Each row was made from one walk, in order. Every step used is in the known rows, and no mark comes twice. Write each row's walk.
In the rows, zero is written as 128.
Known rows:
L, R, V: [134 183 111 114 130 125 146 120 127  85 120 159 178 169 103 174 137 137
 103 113 139 151 135 114 120 150  99 105]
F, W, U, L, D, G: [ 83  43 182 117 105  87  84 136 119 152 168 100 173 118 151 109 116  95
 107 136 115  87 108 141 167 146 108 114]
R, V, D, Z: [129 122 132 142 167 130 145 179 102 180 139 113 102 175  77 114 136 158
 136 123 129 115 139 163  96 156 146 153]
W, U, L, D, G, Z: [136  77 136 148 111  73 119 113 126 154 159 134 162 102 112  92 123  90
 115 150 136 117  96 170 139 134 118 106]
F, W: [140  91 168  98  95 145 133 166 115 175  96 137 116 154 152 154 165 129
  98 133  88 108  96 118 150 175 134 120]
X, U, L: [126 110  90 103  95 158 112 123 183 106 146 145 101 155 162 128 119 143
 133 172 146 124 108 104 163 134 140 143]
R, A, D: [143  92 154 142 163 138 137 132  60 128  48 147  69  93 126 153 133 108
 127 111 133 140 114 129  94  95 149 151]
U, L, D, Z: [135  49 122 140 149 132  85 130 154 158 184  98 121 140 133 100 114 107
 101 138 116 115 143 135 112 154  90 142]
R, A: [160 111 140 102 125 175 142 132 104 125  51 159 116 110 142 136 168 127
  66 132 140 123 109 118  81 121 142 143]
X, U: [152 132 127 104 126 165 134 158 169 127 106 138  76 186 143 114 154 155
 125 129 133 155 109 114 172 125 139 155]
W, D: [172 106 130  87  89 137 154 144 156 184  87 184 152 158 115  98 141 165
  52 145 108 102 119 163 141 151 129 139]
V, D, G: [127 115 164 176 148 126 125 201  88 187 144 111 119 131  71 120 136 149
 127 106 138 124 149 115 142 110 130 137]
F, W, U: [117  72 186  73  99  74 142 145 148 177  52 140 167 140 159 140 184 145
  86 149  92  92 103 161 169 155 127 109]
G, U, L, R: [132 156  82 141 129  72 128  87 190  79 120 121 221  83 151 162 124 147
 114 151 120 125 152 118 132 108  82  56]
X, U, L, D: [123  63 105 118 117 143  86  98 172 128 157 109 126 142 167 114 101 105
 128 140 148 119 106 121 183 103 106 132]
L, R, A, D: [140 134 146 160 198 117 139 115  74  98  68 142 121  74 109 163 129 106
 147  92 119 141 134 121  94  83 122 117]
W, D, G, U, L: [137 128  94 114  73  93 129 135 170 118 144 134 182 100 155  96 109 172
  89 173 126 105 119 148 133 142 143 100]
W, D, G, U: [163 148 139 113 105  88 152 174 148 144 104 132 164 125 133  78 134 178
  77 132 113 139 121 164 143 134 142 105]
F, W, U, L, R, A: [ 97 107 159  96 115 115 147  77 132  85  80 140 216  58 168 149 169 116
 112 182  93  56  99 137  91 120 129  98]
A, D: [138  91 141 158 160 102 118 150  99 157  79 145  78 136 104 163 110 125
 138  98 132 160 143 129 149 117 120 130]
D, X: [134 158 136 115 105 167 121 138 134 158 126 125 129 174 111 153 146 135
  97 109 123 143 176 101 109 154 102 148]
G, R: [170 124  82 132 135  98 156 139 172 166  80 143 130 108 132 150 139 155
  84 132 140 167 104 141 137 153 131 104]
A, D, X: [118 143 141 136 148 128 110 129  97 148 118 122  88 157 105 163 113 114
 151  84 121 155 183 110 116 129 109 155]
U, L, R: [135 132  86 141 127 114 119  94 170  99 149 145 193 108 120 169 122 127
 107 146 120 112 158 101 126 134  78  95]
U, L, D: [131  45 108 131 105 125  81  93 153 152 141 120 156 117 149 141 106 100
  81 133 143 107 132 122 153 123  76 113]
U, L, R, V: [119 169  85 117 104 118 133  88 145  68 153 162 197 146 113 176 113 134
 108 148 146 126 133 114 118 165 108  98]

Write each row's walk:
[ 89 227 120 129 143 166 148 112 136 106 160 110 133 183  93 135 134 150
 202  96 140 127 152 119 145 107 132 138]	L, R, V, D, X, U
[127 177 127  98 112 189 127 140 164 117 142 118  72 201 136 111 157 139
 149 113 128 151 150  96 148 134 133 166]	D, X, U
[104 100 113 121 102 158  79  80 148 144 174 102 160 143 144 146 101  94
 103 117 139 110 175 110 123 139  72 136]	U, L, D, X
[115  72 119  93  86  70 121 101 187 134  90 152 186 120 148 150 140 140
  75 183 136  87 143 143 147 135 105 115]	W, U, L
[130  66 103 135 116  82  87  88 168 125 115  99 182  87 180 137  96 126
  92 136 140 117 129 140 156 104  77  81]	G, U, L, D
[108 161 141 128 142 158 124 137 126 118 133 118  45 183 126 129 114 122
 197  96 132 169 155 108 155 113 142 173]	A, D, X, U
[123  73 141 146 116 128  78 136 120 137 197 104 144 126 122 118  94  92
  98 117 142 125 138 107 147 131  92 122]	U, L, D, G
[101 170 128 130 111 159 136 132  95 162 126 124 142 173  82 153 128 151
 136 101 151 113 171 125 105 137 123 134]	R, V, D, X
[ 97 166 118 151 147 145 120  66  83  77 134 125 134  83 115 171 101  90
 170 116 125 115 180  99  67 110 118 134]	U, L, R, A, D, X
[158 112 120 163 207 106 155 159  90 137  90 117  46  78 119 116 130 121
 144 120 115 155 104 164  65 133 167 156]	G, R, A, D, Z
[120 163 153  56  68 197 153 141 160 153 149 134  95 196 157  80 147 150
 144 144  89  96 101 140 157 158 171 170]	F, W, D, X, U
[157 113 112 159 149  94 121 163 131 162 145 101 134  97 116 117 111 119
 101  96 146 178 105 141 146 145 117 106]	L, D, G, R
[162 153 122 127 136 144 165 159  97 126  92 141 113  71 135 119 147 129
  88 130 142 159  80 122  74 140 177 129]	D, G, R, A
[ 94 162  94 150 135 124 143 100 141 103 157 122 164 131 100 143 113 158
 184 145 158  96 122 135 156 101 133 109]	X, U, L, R, V, D
[160 142 153 170 149 131 151 153  29 138 118 159  53  92  91 110 133  85
 163 114 135 162  87 143  81 120 182 138]	R, A, D, G, Z
[ 96 137 101 125 114 150 104  92 151 107 168 120  72 157 144 136  91 119
 195 140 148 130 148 101 143 120 146 156]	A, D, X, U, L
[112  95 134 136 122 148  84 141 141 114 209  96 109 151 143  94 100 101
 136 124 151 133 118 105 173 121 119 136]	X, U, L, D, G
[121 154 166 170 191 121 128 155  50  92 130 125 102  95  88 132 122  97
 153  87 127 162 137 100  95 101 129 137]	L, R, A, D, G
[165 137 144 187 151  99 143 172  59 164 142 159  58 122  73 113 118  96
 170 113 131 176 104 145 116 141 155 132]	A, D, G, Z
[ 86 177  94 154 152 125 115  76 162  66 185 112 132 133 120 157  94 115
 206 123 125 133 174  95 145 108 106 128]	A, D, X, U, L, R
[118 187  80 106 110 140 136  91 161  45 165 150 163 169 131 146 119 138
 143 152 152 132 116 108 144 149 124 112]	X, U, L, R, V
[ 72  70 159  89  85 109  83  74 153 156 145  95 194 131 173 141 122  95
 111 134 101  71 150 139 148 139  92 121]	F, W, U, L, D, X
[133 138 144 169 149  79 132 182 111 155 101  89 147  96 109 113 143 172
 134 113 130 143 137 141 149  90 130  95]	V, D, G, U
[119 144 141 106 127 183  99 121 160 130 155  91  91 187 148 101 139 114
 147  89 131 149 147 110 165 110 108 161]	L, D, X, U
[168 139 167 116  77 137 173 173  89 193 155 177 116 138 107  65 148 123
 121 160  91 105  56 175 121 190 177 126]	F, W, D, G, Z
[110 137 145 176 170 120 114 123  60  77 159 126 118  74 103 137 100  91
 158 118 136 138 142  98  85 111 134 130]	U, L, R, A, D, G
[155  89 163  73  71 144 158 152 132 199  92 173 145 150 142  98 148 155
  75 153  73  74  80 165 149 181 154 134]	F, W, D
[102 207 141 133 176 172 136 101 110  70 125 117  78 134 125 128 135 111
 206  87 124 158 149 103 114  81 141 154]	L, R, A, D, X, U
[120 139 109 166 181  76 131  75 100  58  72 123 153  30 152 164 108 120
 161 132 127 129 131 127  93  66 126  88]	G, U, L, R, A, D
[128 173 156 173 193  76 140 145  79  65  93  98 138  60 126 129 128 125
 158  96 120 170 133 127 107  81 127  93]	L, R, A, D, G, U
[138 143 158 158 167  84 139 162  65  92  76  99  99  76 142 122 125 127
 139 104 136 167 119 123 107  89 158 111]	R, A, D, G, U
[110 153  92  98  81 182 107  97 184 100 174 125 102 174 156 125 122 137
 152 160 144 120 147  91 140 144 135 157]	D, X, U, L
[168 105 131  98 135 140 154 171 162 188 131 154 118 173 106  63 151 166
  73 145  88 101 126 178 101 185 133 170]	W, D, Z
[146 133 128 160 153 130 168 163  77 155  85 121 120  44 109 111 151 136
 121 127 145 134  86 138  79 111 179 124]	V, D, G, R, A
[108 206  94 123 126 158 161 130 146 133 140 105  98 162 114 123 123 162
 189 112 159 149 110 142 141 128 168 137]	G, R, V, D, X, U
[110 150  87  76  58 180 128  93 193 115 176 145 126 170 156  88 112 149
 130 170 126  91 132 124 140 148 155 164]	W, D, X, U, L
